Each row comes from the steps of one walk. Every step used is in the known rows, and no mark comes twice. Write the walk behind each row, first mark first.
Known rows:
vodulov gatud: [ -8.5   0.7 -14.4 -16.3 -18.6 -12.2  14.0  11.4   4.8 -10.8   2.7   5.4
  15.7   8.2  29.2  26.8  18.1  12.7  15.4 -13.4   5.7  14.0   4.5   7.4
 -14.2]
sipe pigem vepusot taridi: [ 13.6  -9.8  18.6 -25.0   7.4  23.0  -5.7 -15.9 -22.6  -1.4 -29.9   1.0
   4.6 -15.4  -9.1  33.5   1.8 -16.3   8.9  11.9 -18.7 -11.2 -34.1  -4.6
  -8.0]
neza gatud nuba totemus pigem vepusot ropaz: [ -5.5 -15.1  -7.3 -27.8 -11.4   3.5  -0.4 -15.9 -23.1  12.4  -4.1 -29.1
  19.7 -28.1 -24.3  25.8 -22.3   8.6 -13.1  23.2   3.3 -30.3 -37.1 -10.9
 -34.9]
vepusot pigem: [-18.7 -18.1 -11.4 -11.9  -4.3   9.5  -2.5   8.9 -11.4 -25.6 -17.9 -23.3
  -0.6 -27.9 -16.2   1.1  -2.6 -15.0 -15.2   2.0  10.1  11.8 -17.2  -1.3
   5.2]
vepusot taridi: [ 19.6   4.9  18.7  -2.3  -5.2   1.5  14.9 -11.3  -3.8  13.3 -11.4  16.3
   4.1   0.9  -0.9  21.0   0.0  -5.3   9.9   0.5  -7.4   0.7 -23.6 -12.2
 -10.0]
totemus nuba: [  9.7  11.3   7.8  -1.8  -1.3  16.0   8.8 -10.2 -21.2  -7.2  20.9 -14.3
   0.3  15.2 -14.3  25.5   1.4  -3.6   1.3   3.0  24.3   4.7  -3.7  -2.1
 -27.0]
sobu gatud nuba totemus pigem: [-18.2   3.0   5.4 -55.4   1.2   3.8   2.4 -18.7   3.8  -8.3  23.5 -12.5
  -6.0 -23.9 -13.4  27.5 -22.2  24.1   6.1 -11.4  -9.3  11.7 -30.2 -17.6
 -34.0]
totemus pigem sipe: [  8.7  25.7  25.8 -30.0   6.9  35.3  -9.7 -25.7  -6.7 -14.0 -11.7 -12.4
 -12.6 -28.1  29.0   8.4   3.9 -14.9  -0.8  -9.9  -0.4 -17.6   1.4  -0.8
  -4.3]
sobu gatud nuba totemus pigem vepusot ropaz fafif: [-21.3 -25.1  -1.7 -12.4   5.6  18.8 -21.9  -3.1 -11.9  -7.1  -0.1  -1.7
  19.8 -25.8   0.8  18.2 -22.1  36.8 -15.9  22.2 -10.1 -46.6 -15.3   6.2
 -33.3]
pigem gatud: [  1.3 -21.2 -15.9 -11.3   6.8 -11.8  12.0  20.7  -4.6   4.4  -2.0   5.6
  -0.6 -16.1   4.7  -2.2   2.5  10.6   7.4   4.2  -7.6  19.4 -12.2   1.2
  -0.8]
nuba gatud: [ -8.5  -0.5   1.5  -1.2  -7.4 -28.1  14.5   2.2  15.0 -14.5   4.8   8.9
  -2.6 -11.8  16.5  -1.4  -4.0  17.9   5.8   1.9 -14.2  17.7 -12.4 -18.2
 -22.9]
neza gatud nuba totemus pigem: [ -9.3  -2.9   6.2 -54.9   8.1   5.3   5.2 -19.1 -10.6   1.7  20.7 -11.9
 -10.4 -17.6 -16.0  34.7 -24.9  19.9  13.2  -8.7 -13.0  20.1 -35.2 -15.8
 -40.2]
vepusot pigem totemus nuba gatud: [ -8.7  -7.7  -1.0 -15.1  -8.4 -19.1  21.3  -3.9  -4.3 -21.6  19.2   0.0
 -14.0 -21.2   6.2  20.0  -6.6  21.9  -7.5   1.4   4.5  28.2 -27.9 -19.2
 -46.2]
totemus pigem sipe neza gatud sobu: [  0.3  -9.1   6.9 -31.8  -4.1  39.9  -4.9 -12.7 -16.9   6.6 -23.8 -23.5
   6.4 -19.5  -5.5  26.8  -5.8  -2.3  -6.9  10.3 -26.4  -6.1 -21.9  10.3
  -9.0]
totemus pigem vepusot taridi: [ 13.3  -0.4  19.0 -28.5  14.2  26.2   0.3 -24.5 -20.8  -1.0 -12.7  -8.7
  13.4 -16.2  -7.0  37.0  -9.8  -8.2  12.4  12.4  -8.8  -7.6 -38.5 -15.8
 -26.6]
sobu gatud nuba: [-15.2 -10.8   9.3  -2.7 -18.0  -0.7  16.0  11.4   4.4  -3.5  26.0 -10.1
  18.1 -14.3   3.4  20.4   9.1  23.2  -2.5  -9.4   5.6  -7.5 -10.6   2.3
 -16.8]
nuba gatud neza: [  4.8  17.1 -16.2 -17.0  11.0 -17.0  28.4   3.9  -2.7   8.5  10.9  15.1
  -6.1 -11.9  -3.3   9.5 -16.3  14.0  19.1 -16.2  -7.8  23.5  -2.6  -5.4
 -27.0]
pigem sipe neza gatud nuba totemus: [  8.4 -16.6  16.1 -26.4  -8.7 -14.9  -0.9 -18.5   1.1  25.9  18.1   4.7
 -29.0 -15.8  -2.5  43.6  -5.6  27.3  -5.3   0.8 -25.7  22.9 -28.3   1.8
 -35.5]
totemus pigem: [-11.6  16.8  -0.8 -42.7  16.1  21.8  -1.6 -11.9 -11.2 -16.0   4.6 -18.4
   4.2 -15.4  -6.4   7.5 -17.6  -3.6  12.9 -13.1   0.1   1.0 -16.2 -15.3
 -11.9]
sipe neza gatud nuba totemus pigem vepusot: [-10.0 -15.9   1.0 -54.5  28.0  25.3 -21.9 -23.8 -26.0  -5.5   8.9 -35.2
   1.6 -32.0 -15.2  47.0 -18.7  10.9   3.6  15.5 -18.8   5.1 -42.7  -5.0
 -43.5]
sipe pigem: [-11.1  -2.0  -1.0 -36.3   3.8  15.8 -14.0   6.9 -14.4 -16.5 -31.0   0.4
 -16.8 -14.4 -11.1   0.2   4.8 -18.8   5.2 -16.6 -21.1  -5.1  -6.2   8.1
  25.4]
sipe pigem vepusot: [-10.0 -20.9   0.5 -32.0  19.6  30.7 -29.4  -6.0 -25.8 -21.2 -26.6 -22.2
  -0.2 -22.6 -11.5  16.8   1.9 -15.1  -2.0  15.4 -16.1 -17.0 -15.1  11.5
   2.1]
vepusot neza: [ -5.3   0.4 -24.2  -6.5  -1.2  -0.7 -17.8  10.1   2.5  16.5  -5.3   1.9
  11.5 -21.8 -10.9   8.6  -3.6  -9.2 -11.7 -26.1  11.0  10.9  -3.9  -3.7
  -3.6]
nuba totemus pigem sipe neza: [  3.2  35.0  10.5 -51.7  14.8  22.5 -29.8 -30.3  -0.5  -0.1  -3.5 -17.0
 -26.6 -40.8  13.7  22.1  -2.6  -7.4  -8.2 -20.5 -24.4   2.4 -21.7  -6.1
  -0.5]
totemus pigem vepusot ropaz: [ -7.2  -1.8 -11.0 -20.0  -8.4  12.6  -7.5 -15.5 -20.9   0.9 -13.3 -32.1
  24.9 -26.5 -19.0   7.6 -19.4  -3.9 -15.7  21.5  11.6 -42.8 -24.5 -12.9
 -15.6]
vepusot ropaz: [ -0.2   3.6 -11.0   5.0 -27.6 -12.4   6.7  -2.2  -3.1  15.1 -11.7  -7.2
  15.1  -9.9 -13.8  -8.3  -9.9  -0.7 -18.3   8.8  13.2 -33.8  -8.9  -9.1
   1.3]
neza gatud: [ -1.6 -11.8 -13.3  -7.1  12.5  -7.5  17.5  18.8  -9.2  15.6  -7.8   4.7
  10.2   0.0   2.3  15.7   0.2  -3.0  13.2   0.9 -13.4  20.8 -18.2  11.3
 -27.2]

Which walk is each row?
[ -1.4   6.8   6.4  -3.0  -7.6 -16.4  21.0  -4.7   0.2 -19.6  20.0  -1.3
  -2.8  -0.8   6.8  16.1  -2.9  15.4   6.8   4.0   3.2  21.7 -15.5 -20.3
 -42.1] => totemus nuba gatud
[  8.8  11.0  21.5 -42.4   1.8  23.3  -9.6 -25.3  -6.3   5.6  -3.8  -6.9
 -17.6 -36.5  19.0  31.9  -2.1  -2.3  -3.2 -15.7  -7.8   1.7 -14.7  -1.2
 -28.2] => vepusot neza gatud nuba totemus pigem sipe
[  0.2 -22.1  13.4  -7.4 -28.7  12.5  13.1 -17.6  -6.4  -9.6   2.2  -7.4
  -2.5  -6.7  -7.6  19.8  -9.0  26.1 -16.1  23.3  -8.3  -1.7 -14.0  -6.7
 -26.5] => pigem totemus nuba gatud sobu
[  4.7  29.4  17.6 -50.4  10.8  25.1 -26.8 -31.2  -7.1   1.6   5.6 -21.6
 -25.7 -42.0  12.3  30.3  -1.5  -2.4  -7.2 -21.9 -22.5   1.0 -23.6  -6.2
  -3.7] => gatud nuba totemus pigem sipe neza
[ 12.9  -4.7  19.6 -33.7  11.5  17.6  -2.1 -30.1 -14.5   4.0  -9.6  -2.7
   4.6 -16.0 -11.4  41.5 -15.0  -0.3   9.8  16.0 -14.9  -1.4 -43.0 -17.5
 -33.0] => nuba totemus pigem vepusot taridi
[-10.7   8.1   0.9 -54.3  10.3   4.1  -5.8 -24.1   2.0  -7.1  10.8  -7.5
 -15.4 -16.1 -15.2  16.7 -26.7  13.1   7.2  -7.2 -12.1  15.0 -25.0 -19.3
 -26.0] => nuba totemus pigem
[  1.6  10.3 -19.0 -27.6   8.9  -9.7  33.0   0.9 -17.7   1.2  19.2   6.4
 -14.1 -22.2 -12.3  25.4 -18.8  15.0   7.1 -16.6   6.9  32.1 -15.8  -5.6
 -43.7] => vepusot pigem totemus nuba gatud neza
[  3.4 -22.7  10.9  -2.2  -4.4   2.5  21.3   9.9 -25.4  17.6  21.0  -9.4
   9.3  -2.1  -1.3  34.9   5.1  13.5  12.5  -2.6  -2.4  10.1 -19.5   7.3
 -29.4] => neza gatud nuba
[  5.7   1.9 -28.3 -41.8  22.2   1.9  19.8  20.7 -23.7  13.8  -8.4  12.5
 -12.8 -21.9 -17.0   9.4  -9.2  -0.2  22.6 -22.8 -12.4  22.1  -6.2  12.6
   1.0] => sipe pigem gatud neza
[ -2.2   3.8  -9.9 -28.7  17.7  10.1  -3.0   9.1 -14.6   9.2 -19.7 -13.4
  -3.4 -32.2  11.7  25.8   6.9 -17.7  -0.2 -10.4 -22.5  21.2 -30.4  13.2
 -16.1] => vepusot pigem sipe neza gatud
[ -0.9 -21.6   9.2 -25.9   0.1   9.4  17.3   6.0 -28.4   2.0  27.9 -17.3
   4.0 -21.0  -2.8  26.1  -2.3  21.4  14.8  -6.5   1.4   9.9 -23.2  -7.2
 -17.0] => totemus pigem gatud nuba
[  8.6  16.9 -14.7 -23.3  10.6 -13.1  33.9  -2.0 -13.7   9.9  25.1  14.3
 -14.0 -12.3  -6.5  24.2 -18.0  20.2  12.8 -17.0   3.6  28.6  -9.5  -4.8
 -44.6] => pigem totemus nuba gatud neza
[ -9.4 -20.6   8.8 -18.5 -21.2 -25.0   5.5  -9.2  22.5   9.9  25.6   9.2
 -13.8 -11.0 -10.0  28.3  -7.3  40.2  -9.7   1.4 -13.9  14.2 -19.8  -4.1
 -31.3] => sobu gatud nuba totemus
[  0.6 -17.0  16.1  -1.8 -28.6  15.7  12.3 -16.2  -5.9 -14.2  -2.1 -14.5
   5.3   1.2 -11.4  17.5  -7.6  18.2  -9.9  25.2  -6.8  -4.2  -9.3  -8.4
 -21.2] => totemus nuba gatud sobu
[ -8.3   0.3  11.2 -52.7   3.8   8.0  -1.5 -25.3  -7.5  -3.9  23.3 -13.4
 -14.2 -17.3 -16.6  28.7 -24.5  20.6   8.5  -8.7  -8.8  12.9 -28.6 -19.5
 -30.8] => gatud nuba totemus pigem
[ -2.3 -32.6   1.5 -34.6 -13.4  22.1   3.0 -10.0  -8.1  -1.2 -12.1 -12.8
  -1.0 -17.1 -19.3  12.7 -16.3  21.6  -6.1  22.1 -20.4   2.1 -20.0  -3.5
  -5.3] => nuba totemus pigem gatud sobu
[  1.2  11.6  -5.7 -44.6  22.0   5.5  -4.2  -3.8  -7.2  17.0  -9.8  -6.3
 -11.1 -29.3  10.4  33.1  -2.8  -5.6   6.3 -12.9 -32.1  25.5 -35.0   6.4
 -28.8] => nuba totemus pigem sipe neza gatud
[ -8.6 -19.5   8.9 -43.6  19.4  25.0 -20.7 -28.5 -21.4 -12.1  10.8 -32.4
   1.2 -25.5 -15.7  37.1 -18.9  12.9   0.6  20.7  -8.4  -4.0 -30.4  -7.8
 -37.4] => gatud nuba totemus pigem vepusot
[ -2.4  -1.9   2.9 -10.3  -7.1 -21.6  22.6  -7.1   0.6 -12.3  25.0   7.9
 -13.0 -11.9  11.4  19.7  -6.1  26.6  -2.7   0.4   0.4  24.7 -22.2 -18.4
 -48.8] => pigem totemus nuba gatud
[ -3.9 -23.7  -0.6 -22.8   7.0  15.4   4.8   7.2 -34.1  16.7  18.4 -22.1
  19.6 -22.9  -9.5  47.8  -3.3   7.3   9.2 -10.7   1.8  11.9 -30.5   2.2
 -41.2] => totemus pigem vepusot neza gatud nuba
[ -2.4 -36.0   1.6 -35.5  -4.9 -11.5  -8.6  -8.1  -7.9  21.3   8.3   2.3
 -19.1 -19.6 -21.9  47.5 -10.8  22.4  -4.2   1.3 -23.2  24.3 -33.9   3.3
 -38.0] => sipe pigem vepusot neza gatud nuba totemus
[-17.8 -17.2   3.8 -46.5  17.2  21.4 -17.2 -21.2 -10.0 -17.5  10.3 -30.6
   8.9 -31.6 -12.6  35.4 -16.8  16.7  -1.9  17.8  -8.5  -6.1 -32.0  -7.0
 -40.2] => sobu gatud nuba totemus pigem vepusot
[  3.4 -27.7  10.1 -18.0 -11.7 -23.2   9.2 -10.1   1.0  24.9  22.7   8.9
 -21.1  -2.2 -13.0  38.1 -10.9  33.1  -0.1   6.5 -19.4  26.4 -26.5  -0.2
 -40.5] => neza gatud nuba totemus
[  4.2  17.9 -27.0 -26.8   2.6  -5.9  27.6  10.4  -9.0  11.2   9.5  12.6
   7.1   2.1   5.5  29.2  -0.3  10.5  25.4 -26.4   6.3  20.9   9.0  13.3
 -20.9] => vodulov gatud neza
[  8.7  30.8  10.5 -24.9   9.4  20.2 -27.4 -19.2  -1.7   3.5  -8.4 -13.7
 -18.9 -32.8  20.6  13.8  10.7 -14.0 -11.6 -16.7 -18.4  -4.6  -9.0   3.6
  12.8] => pigem sipe neza
[ -5.2  31.6  12.4 -52.8   7.9  21.2 -23.6 -24.9   4.2  -2.7   4.8 -20.0
 -17.4 -47.5  16.0  28.7   1.0   1.9  -9.8 -24.5 -23.2  -0.2 -25.6  -5.3
  -7.3] => sobu gatud nuba totemus pigem sipe neza
[ -9.7  21.2 -28.7 -21.7  11.3  -5.1  24.2  17.1  10.5   8.6   6.1  11.4
  12.4 -15.9  -8.7   6.8  -8.9   9.1   9.3 -23.6   1.6   7.9   1.8  10.9
 -17.4] => sobu gatud neza
[ 10.6  10.4  30.3 -39.8   2.4  23.3  -3.3 -29.0  -7.2   0.0  -2.1  -7.7
 -22.0 -29.2  23.3  28.7  -1.4   0.8   0.8  -6.8 -11.5  -1.8 -14.1   0.4
 -26.8] => neza gatud nuba totemus pigem sipe
[ -7.1 -13.7 -23.9 -11.3  11.4  13.3 -31.9   2.7  -9.0   9.7  -9.4 -13.6
  18.8 -31.4 -13.1  20.5  -4.9 -10.5 -15.4  -6.8   9.3   1.8 -11.4   0.3
 -14.5] => pigem vepusot neza
[ -0.7 -20.6   3.8 -21.6 -11.3  35.5  -4.7  -5.1 -17.1   3.3 -31.8 -24.6
   4.2 -24.5  -8.6  24.6  -0.5  -5.6 -16.3  15.9 -23.3  -3.0 -21.8  14.8
  -3.2] => vepusot pigem sipe neza gatud sobu
[ -6.3 -15.7 -15.6 -49.0  14.2  -8.6   8.0   4.0  -3.9  -0.9   5.4   0.7
 -10.9 -27.2  -6.6   9.5 -16.7  19.6  12.6  -0.4 -15.4  30.1 -29.8 -12.6
 -18.3] => nuba totemus pigem gatud
[-10.6 -14.8 -16.4 -37.5  10.9  17.6 -31.3 -10.7 -15.0   8.6   4.5 -22.1
  12.4 -39.8 -21.8  36.9 -16.3   0.6 -10.7 -11.9   5.9   7.6 -25.8  -9.1
 -31.1] => gatud nuba totemus pigem vepusot neza
[ -9.4 -14.0   1.9 -45.1  23.8  23.2 -24.1 -27.9 -15.4 -14.6   1.7 -27.1
   0.4 -24.1 -14.3  29.0 -20.4   7.3  -0.7  21.6 -10.1  -3.0 -28.0  -7.9
 -33.7] => nuba totemus pigem vepusot
